What can hang from each mark
Z_842: Z_290 Z_520
Z_884: Z_422
Z_152: Z_422 Z_980
Z_422: Z_152 Z_884
Z_980: Z_152 Z_646
Z_979: Z_290
Z_646: Z_290 Z_956 Z_980
Z_290: Z_646 Z_979
Z_956: Z_646
Z_520: Z_842

Each row was made from one small tree. The marks that hang from a mark follow it in brackets, in the order of their numbers. Every link used is in the known rows. Write each row's tree.
Known rows
Z_152{Z_422{Z_884} Z_980{Z_646{Z_290{Z_979} Z_956}}}: [-0.53  0.90 -1.53 -0.08 -0.26  0.11  0.88  2.34 -2.01  2.58  1.49  1.37
 -1.18 -5.51  2.23  2.85  1.43 -4.90  0.06 -0.10 -3.13 -0.73  3.28 -0.85]
Z_980{Z_152{Z_422} Z_646}: [ 0.17  0.17  4.03 -2.54 -0.47 -4.15  1.23 -1.15  0.12 -1.03  1.68 -0.63
  1.95 -2.99 -1.34  0.44  1.07 -0.32  0.96  0.30 -4.03  1.07 -1.72 -0.23]
Z_884{Z_422{Z_152{Z_980{Z_646{Z_290{Z_979} Z_956}}}}}: [-0.91 -0.38 -0.70 -0.27 -1.40 -0.55  1.30  4.55 -3.58  1.97  1.97  1.62
 -0.59 -4.71  3.76  0.38  5.38 -5.64  0.28  0.91 -1.21 -2.17  4.76 -0.56]
Z_646{Z_290{Z_979} Z_980{Z_152}}: [ 1.45  2.61  1.05  1.28 -0.84  0.52  1.58 -0.69  0.53 -1.87 -1.81 -0.46
 -1.44  1.40  0.29  0.39 -3.14  1.51  0.09  0.95  2.21 -1.06  1.76  1.89]
Z_290{Z_646{Z_956 Z_980{Z_152{Z_422}}} Z_979}: [ 0.36 -0.52 -0.13  1.51 -3.28 -0.40  1.51 -1.26  1.77 -0.43  0.88  2.15
 -1.59 -0.78  2.10 -0.14 -0.72 -0.39  0.40 -1.98 -0.24  0.50  0.52  2.22]
Z_842{Z_290{Z_646{Z_956 Z_980} Z_979}}: [ 0.70 -1.78 -3.74  1.37  2.13  4.58 -0.29 -0.92  1.19 -0.71 -1.35 -0.04
  0.82  1.92 -0.31 -2.97  1.95  0.36 -0.72 -2.41  2.06  0.96  0.43  0.89]
Z_152{Z_422{Z_884}}: [-4.56  0.18  3.97 -0.88  0.81 -2.51 -1.59 -2.88  0.85  0.33  2.93  2.08
 -1.27  2.38 -0.69  2.69 -2.69 -0.18  0.90  1.00 -1.55  2.12 -1.09 -3.20]
Z_290{Z_979}: [ 0.37  0.01  1.14  0.08 -0.48  1.70 -1.97 -1.18  0.91 -1.32  2.85  0.52
  0.83  2.39 -1.19  0.38 -0.61  2.42 -1.45 -0.88  0.58  0.04 -1.82 -0.53]
Z_956{Z_646{Z_290{Z_979} Z_980{Z_152{Z_422{Z_884}}}}}: [-2.36  0.81  0.59  0.38 -2.29 -2.08 -0.68 -0.76 -0.03  0.48 -2.23  2.51
 -5.87 -1.08  1.11  5.82 -6.80  0.77  2.89  2.74 -0.77 -0.04  0.38  1.32]
Z_646{Z_290}: [-1.36  2.38  0.57  1.21  0.06  2.68 -0.21 -1.14 -0.14  1.07  0.43 -0.21
  0.37  2.71 -3.44 -0.05 -0.40  0.72 -0.33  0.90  1.73 -0.26 -1.29 -0.77]
Z_842{Z_290 Z_520}: [-2.56 -0.45 -0.79  0.04  6.96 -1.62 -1.46 -3.29  0.68 -2.20 -0.87 -1.93
  2.16  5.08 -5.09 -3.83  0.48  1.09 -0.79  2.67 -0.30  0.60 -3.14 -2.09]
Z_956{Z_646{Z_290}}: [-1.43  0.84 -1.93  1.16 -1.52  3.20 -2.29 -0.60 -0.62  2.20 -0.13  0.32
 -1.11  1.08 -4.69  1.70 -1.51  2.74  0.35  1.85  0.74 -0.45 -4.01  0.09]
Z_980{Z_152{Z_422{Z_884}} Z_646{Z_290{Z_979}}}: [-0.65  2.08  3.60 -1.83 -1.41 -1.86  0.76  1.40 -0.44  0.31 -1.54  1.19
 -1.33 -4.74  1.37  5.20 -1.62 -2.11  2.06  0.78 -1.61 -0.66  1.36 -0.37]
Z_520{Z_842{Z_290}}: [-1.40 -1.46  0.23 -1.74  3.07 -2.10 -0.77  1.01  0.20 -1.49  0.47 -4.14
  3.87  3.91 -2.30 -3.93  0.37  0.79 -0.44 -1.16  0.05  0.03 -4.03  0.14]
Z_422{Z_152{Z_980{Z_646{Z_290{Z_979}}}} Z_884}: [ 1.93  0.59  1.90 -2.27  1.94 -0.45 -1.59  3.24 -3.48  0.06 -2.05  0.51
 -0.40 -1.69  3.43  2.58 -1.90 -1.28  0.53  1.90 -0.36 -0.08  3.84 -1.87]
Z_979{Z_290{Z_646{Z_980}}}: [ 3.39  0.24 -0.87  1.18  0.08  2.00 -0.39 -3.91  3.24 -0.11 -1.43 -0.29
 -1.48  3.25 -3.51  0.86 -0.21  4.28  0.39  1.65  2.67  2.88 -1.09  0.80]
Z_956{Z_646{Z_980}}: [ 0.53 -1.48 -1.89  0.71  0.95  0.37 -2.15 -3.40  1.02 -0.34  1.30 -0.04
 -0.80  2.87 -3.86  0.56 -2.60  4.66  0.05  1.46  0.51  0.64 -3.06  0.28]
Z_290{Z_646 Z_979}: [ 1.18 -0.76 -0.30  0.25 -2.16  4.20 -2.99 -0.85  1.78 -0.21  1.81  1.42
  1.41  2.13 -1.43  1.47 -1.47  3.79 -1.25 -2.22  0.41  1.17 -3.25  0.74]
Z_646{Z_290{Z_979} Z_956 Z_980{Z_152{Z_422{Z_884}}}}: [-2.45  2.37  1.69  1.75 -1.40 -1.59  2.63 -0.26  0.17  0.41 -1.54  2.16
 -4.72 -1.14  3.62  2.41 -2.16 -3.27  1.47  0.91  1.97 -1.47  4.66 -0.38]
Z_422{Z_152{Z_980{Z_646{Z_290 Z_956}}} Z_884}: [ 1.16  1.17  1.28 -1.26  2.41 -0.52  0.36  2.99 -3.87  1.65 -2.43 -0.29
 -0.13 -2.38  3.27 -0.01  2.25 -3.06 -0.05  2.20  1.09 -0.99  5.09 -3.52]
Z_646{Z_956 Z_980{Z_152}}: [ 1.20  0.88  1.89  0.78  0.57 -1.64  2.32 -2.25  0.93 -1.94 -0.08 -1.27
  0.15  1.45  0.87 -3.10  1.36  1.37 -1.25  0.34  2.42 -0.93  1.95 -0.70]
Z_646{Z_290{Z_979} Z_956}: [-0.61  2.14 -1.58  2.78 -1.84  4.57  0.50  0.88 -0.26  1.62  0.87  0.84
 -0.66 -0.06 -0.78 -0.62  2.70 -1.42 -1.22 -1.15  3.53 -2.70  0.58 -0.58]
Z_956{Z_646{Z_290 Z_980{Z_152{Z_422{Z_884}}}}}: [-3.31  1.10  1.36  0.11 -1.13 -3.17 -0.12 -1.84 -0.28  0.93 -2.61  1.59
 -5.34 -0.04 -0.37  4.65 -6.45  0.83  3.02  3.91 -1.03  0.73 -0.11  0.26]
Z_422{Z_152{Z_980{Z_646{Z_290{Z_979} Z_956}}} Z_884}: [ 1.80  0.80  0.39 -0.91  1.31  0.51 -0.29  4.19 -3.62  1.15 -2.13  0.63
 -0.78 -3.59  4.82  1.12  1.88 -3.29 -0.22  1.03  1.21 -1.75  5.55 -2.61]
Z_956{Z_646}: [-0.66 -1.15 -0.49 -0.27 -0.75  1.13 -3.46 -1.95  0.21  0.49  2.01  0.17
  0.02  1.77 -3.91  1.06 -1.35  4.63 -0.46  1.20 -0.56  0.57 -5.17 -0.69]
Z_290{Z_646{Z_956 Z_980{Z_152}} Z_979}: [ 3.21 -0.28 -0.33  1.14 -2.42  1.86  0.80 -0.46  1.83 -1.46 -0.91  0.52
 -0.03  0.30  2.12 -0.92 -0.10  2.65 -1.25 -2.15  2.47 -0.52  0.95  1.70]

Write each row's tree
[ 1.13 -0.80 -1.56  1.42 -2.96  5.20 -1.67  0.15  1.50  0.89  1.74  1.58
  1.06  0.29 -0.18 -0.14  2.30  1.82 -1.79 -3.27  2.23 -0.64 -1.76 -0.01]
Z_290{Z_646{Z_956} Z_979}
[-3.85 -1.51  3.59 -2.00  0.26 -4.55 -1.39  0.05 -2.56 -0.65  4.44  1.39
 -0.50  2.84  2.58 -0.67 -0.20 -0.77 -0.29  3.13 -3.65  2.07  1.43 -1.84]
Z_884{Z_422{Z_152{Z_980}}}
[ 0.40  0.61 -3.45  0.89 -1.26  0.81  1.88  2.24 -2.11  2.47  3.03  0.64
  0.22 -5.53  0.22 -0.03  3.36 -5.12 -0.29 -0.78 -4.02 -0.80  1.65  1.08]
Z_152{Z_422 Z_980{Z_646{Z_290{Z_979} Z_956}}}
[-2.57  0.78  4.00  0.05  0.50 -4.77  2.15 -2.73  0.98 -0.78  0.22  1.20
 -2.75  0.42  3.04  0.62 -1.40 -1.49  0.84  1.23  0.54  0.35  3.32 -2.16]
Z_646{Z_956 Z_980{Z_152{Z_422{Z_884}}}}
[-1.50  1.14 -0.75 -0.25  0.95 -0.90  1.39  1.23 -2.19  2.93  1.29  0.53
 -0.57 -4.58  0.81  1.71  1.74 -4.72  0.24  0.85 -3.44  0.03  2.97 -1.88]
Z_152{Z_422{Z_884} Z_980{Z_646{Z_290 Z_956}}}
[-0.60 -0.46  1.79  0.47 -2.42 -1.11  0.57 -1.24  1.89 -0.34 -0.63  2.89
 -3.01 -0.75  4.23  2.86 -2.70 -0.17  0.72 -1.41  0.50  0.65  2.31  0.24]
Z_290{Z_646{Z_956 Z_980{Z_152{Z_422{Z_884}}}} Z_979}
[ 1.98 -1.08  3.96 -3.95  3.87 -3.53 -2.22  0.81 -2.70 -1.14 -0.28 -0.51
  1.49 -0.01  2.83  0.60 -1.04  0.75 -0.18  2.36 -1.94  1.74  2.47 -3.67]
Z_422{Z_152{Z_980{Z_646}} Z_884}
[ 1.43 -0.62 -2.12  2.19  0.11  3.29  0.37 -2.59  2.18  0.60  0.77  0.54
  0.81  2.48 -1.42 -1.64  1.17  1.91 -1.20 -1.93  3.08  0.28 -0.15  0.01]
Z_290{Z_646{Z_956 Z_980}}
[ 0.38 -2.62 -2.01 -1.24  0.06  1.43 -2.38  2.65  1.07 -1.00 -0.26 -2.29
  3.60  2.66 -1.08 -1.65 -0.93  1.97 -0.55 -3.57  0.03  0.26 -4.97  2.35]
Z_520{Z_842{Z_290{Z_646 Z_979}}}
[ 2.28 -1.00 -2.86  2.52 -1.13  4.29 -0.23 -1.36  2.39  0.08  1.21  1.48
  0.14  1.50 -0.11 -0.57  0.61  1.89 -1.34 -3.02  3.39 -0.43  0.19  1.08]
Z_290{Z_646{Z_956 Z_980} Z_979}
[-3.63  0.86  6.60 -2.28 -0.44 -4.89 -0.62 -2.15  0.37 -1.05  0.78  1.15
 -1.64  1.11  1.55  2.50 -3.56  0.67  0.92  1.87 -2.34  1.93 -0.31 -2.41]
Z_980{Z_152{Z_422{Z_884}}}
[ 2.84  0.62  0.06 -1.20  1.10  0.39 -0.69  2.99 -3.52 -0.13 -0.59 -0.27
  0.97 -1.67  1.53 -0.45  0.11 -1.44  0.01  1.36 -1.23 -0.21  2.19  0.14]
Z_422{Z_152{Z_980{Z_646{Z_290{Z_979}}}}}
[ 0.18  1.94  1.77 -0.77 -2.36 -1.10  1.79  1.08 -0.57  0.16 -0.08  0.40
  0.05 -4.82 -0.57  2.23  0.29 -2.36  1.77  0.01 -2.45 -0.78 -0.30  1.66]
Z_980{Z_152{Z_422} Z_646{Z_290{Z_979}}}
[ 1.20  1.83 -1.52  1.18  0.32  3.54  1.95  1.05 -0.54  2.24 -0.14 -1.06
  2.23 -3.12 -2.95 -0.99  5.74 -2.18 -0.55 -1.07  2.68 -2.71  0.67 -1.52]
Z_980{Z_646{Z_290 Z_956}}
[-0.68 -1.47 -4.26  1.70  3.20  2.93 -1.78 -0.72  1.27 -0.49 -1.71  0.13
  1.69  2.35 -2.50 -2.95  2.67  0.29 -1.57 -0.70  1.46 -0.75 -2.52 -0.65]
Z_842{Z_290{Z_646{Z_956} Z_979} Z_520}
[-0.74 -0.59  0.64 -1.56 -0.87 -1.41  0.01  3.57 -3.36  0.78  2.08  1.31
 -0.27 -2.98  2.44  1.94  1.84 -3.57  0.80  1.85 -2.87 -0.51  3.22  0.18]
Z_884{Z_422{Z_152{Z_980{Z_646{Z_290{Z_979}}}}}}
[ 3.10  2.39  0.20  0.22 -2.24  2.19  2.32  2.86 -0.71  0.31 -1.99 -1.18
  1.29 -5.54  0.70  0.00  4.63 -1.29 -0.54 -1.01  2.03 -3.67  1.70  0.36]
Z_980{Z_152 Z_646{Z_290{Z_979} Z_956}}
[-3.51 -0.46  2.65 -1.77  1.31 -4.03 -1.84 -2.01 -0.98 -0.07  4.15  1.14
 -1.12  1.94  1.04  1.91 -4.06 -0.11 -0.35  2.02 -5.63  3.62  0.06 -2.18]
Z_152{Z_422{Z_884} Z_980}
[-0.57 -2.13 -2.52 -0.32  0.60  1.26 -0.52  2.42  0.74  0.75 -0.69 -3.04
  4.05  1.93 -1.24 -4.38  3.07 -0.07 -0.83 -3.45  1.57 -0.64 -3.73  0.60]
Z_520{Z_842{Z_290{Z_646{Z_956}}}}
[ 0.34 -2.47 -3.22  0.01 -0.54  2.41 -1.08  3.61  0.82  0.16 -0.44 -2.15
  3.33  0.77  0.21 -3.25  2.58 -0.17 -0.96 -4.58  1.79 -1.38 -3.22  1.57]
Z_520{Z_842{Z_290{Z_646{Z_956} Z_979}}}
[-2.51  0.58  5.27 -1.18  1.17 -5.60  0.83 -3.70  1.22 -2.03  0.27  1.01
 -2.54  2.34  1.64  2.09 -4.92  0.64  1.35  2.17 -1.27  1.90  1.67 -1.42]
Z_646{Z_980{Z_152{Z_422{Z_884}}}}
[ 1.45 -1.06 -1.58  0.08  4.29 -1.35 -0.66 -2.57  1.99 -4.18 -4.28 -1.26
  0.90  3.81 -1.39 -2.08 -2.92  3.26 -0.42  1.43  0.24  0.91 -1.27  1.85]
Z_842{Z_290{Z_646{Z_980{Z_152}} Z_979} Z_520}
[-0.47 -2.36 -1.18 -1.57  1.08  0.33 -1.80  1.46  1.01 -0.30 -0.73 -3.16
  4.19  3.64 -2.43 -2.92 -0.48  2.10 -0.25 -2.43 -0.17  1.07 -5.30  1.33]
Z_520{Z_842{Z_290{Z_646}}}
[ 0.47 -1.05 -1.20 -0.77  0.81 -2.15  1.28 -0.17 -1.22  1.30  4.93 -0.39
  1.97 -4.01 -0.50 -1.97  4.18 -3.13 -0.96 -0.49 -5.51  1.06  0.17 -0.74]
Z_152{Z_422 Z_980{Z_646{Z_956}}}
[ 1.69 -1.10 -1.14  0.11  0.81  2.21  0.65 -0.04  0.63 -2.27 -3.40 -1.00
  0.48  0.82  1.97 -3.05  1.35  1.27 -0.61 -1.51  1.19  0.89  1.26  1.56]
Z_842{Z_290{Z_646{Z_956 Z_980{Z_152}} Z_979}}
[ 0.63  0.26 -3.96  2.45 -0.87  3.50 -1.45 -1.00  0.39  0.86 -0.51  1.07
 -2.63  1.13 -3.20  2.34 -3.40  2.64  0.67  1.21  1.98 -1.17 -1.72  2.15]
Z_956{Z_646{Z_290{Z_979} Z_980}}
[-2.37  2.67  0.63  2.51 -1.24 -1.82  4.25 -1.73 -0.02  0.70 -0.44  0.48
 -2.75 -0.12  0.15 -1.81  0.29 -3.54  1.28  1.15  1.12 -0.72  2.54  0.61]
Z_646{Z_290 Z_956 Z_980{Z_152{Z_422}}}
[ 0.77 -2.66 -2.49 -0.57  2.86 -0.37 -0.34 -0.03  1.76 -1.39 -1.25 -3.28
  3.42  4.79 -2.49 -3.23 -1.91  2.12  0.14 -2.38  1.21  1.15 -3.32  2.39]
Z_520{Z_842{Z_290{Z_646{Z_980}}}}
[-0.61  0.53 -2.75  1.44 -2.56  4.23 -2.86  0.51 -0.45  1.73  0.05  1.25
 -1.83  0.04 -3.24  2.90 -2.05  2.60  0.28  0.98  0.79 -1.22 -3.67  1.15]
Z_956{Z_646{Z_290{Z_979}}}
[ 2.62 -2.03 -1.98 -0.26 -0.17 -0.89  1.39  2.85  1.26 -2.09 -2.93 -3.17
  2.15  0.73  2.58 -3.90  0.58  0.80 -0.63 -3.37  2.22 -1.35 -0.68  3.32]
Z_520{Z_842{Z_290{Z_646{Z_956 Z_980{Z_152}} Z_979}}}
[ 1.31  0.77  0.47  1.52 -2.85 -1.86  2.68 -3.09  2.51  0.63 -1.88  0.55
 -3.52 -0.51 -0.01 -0.14  2.09  0.10  1.48  1.74  0.76  2.24  0.67  1.14]
Z_979{Z_290{Z_646{Z_956 Z_980{Z_152{Z_422}}}}}
[ 3.18 -0.80 -1.48 -1.12  1.69  0.11  0.52  0.65 -1.35  0.28  3.22 -1.98
  3.63 -3.09 -0.60 -2.39  4.79 -0.07 -2.59 -0.52 -2.72  0.00  0.62 -1.17]
Z_152{Z_980{Z_646{Z_956}}}
[ 2.52 -2.19 -0.66 -1.59  0.30 -1.89  0.09  1.95  1.39 -3.36 -3.12 -3.41
  2.39  2.44  1.34 -2.26 -3.02  2.88  0.06 -2.40  0.40  0.25 -2.12  4.16]
Z_520{Z_842{Z_290{Z_646{Z_980{Z_152}} Z_979}}}
[-0.82  2.44  1.24  0.14 -1.83 -1.15  3.68  1.03 -1.07  1.90 -0.45 -0.34
  0.38 -5.41 -0.79 -0.46  4.43 -4.28  1.28 -0.02 -0.89 -1.67  0.90 -0.20]
Z_980{Z_152{Z_422} Z_646{Z_290 Z_956}}
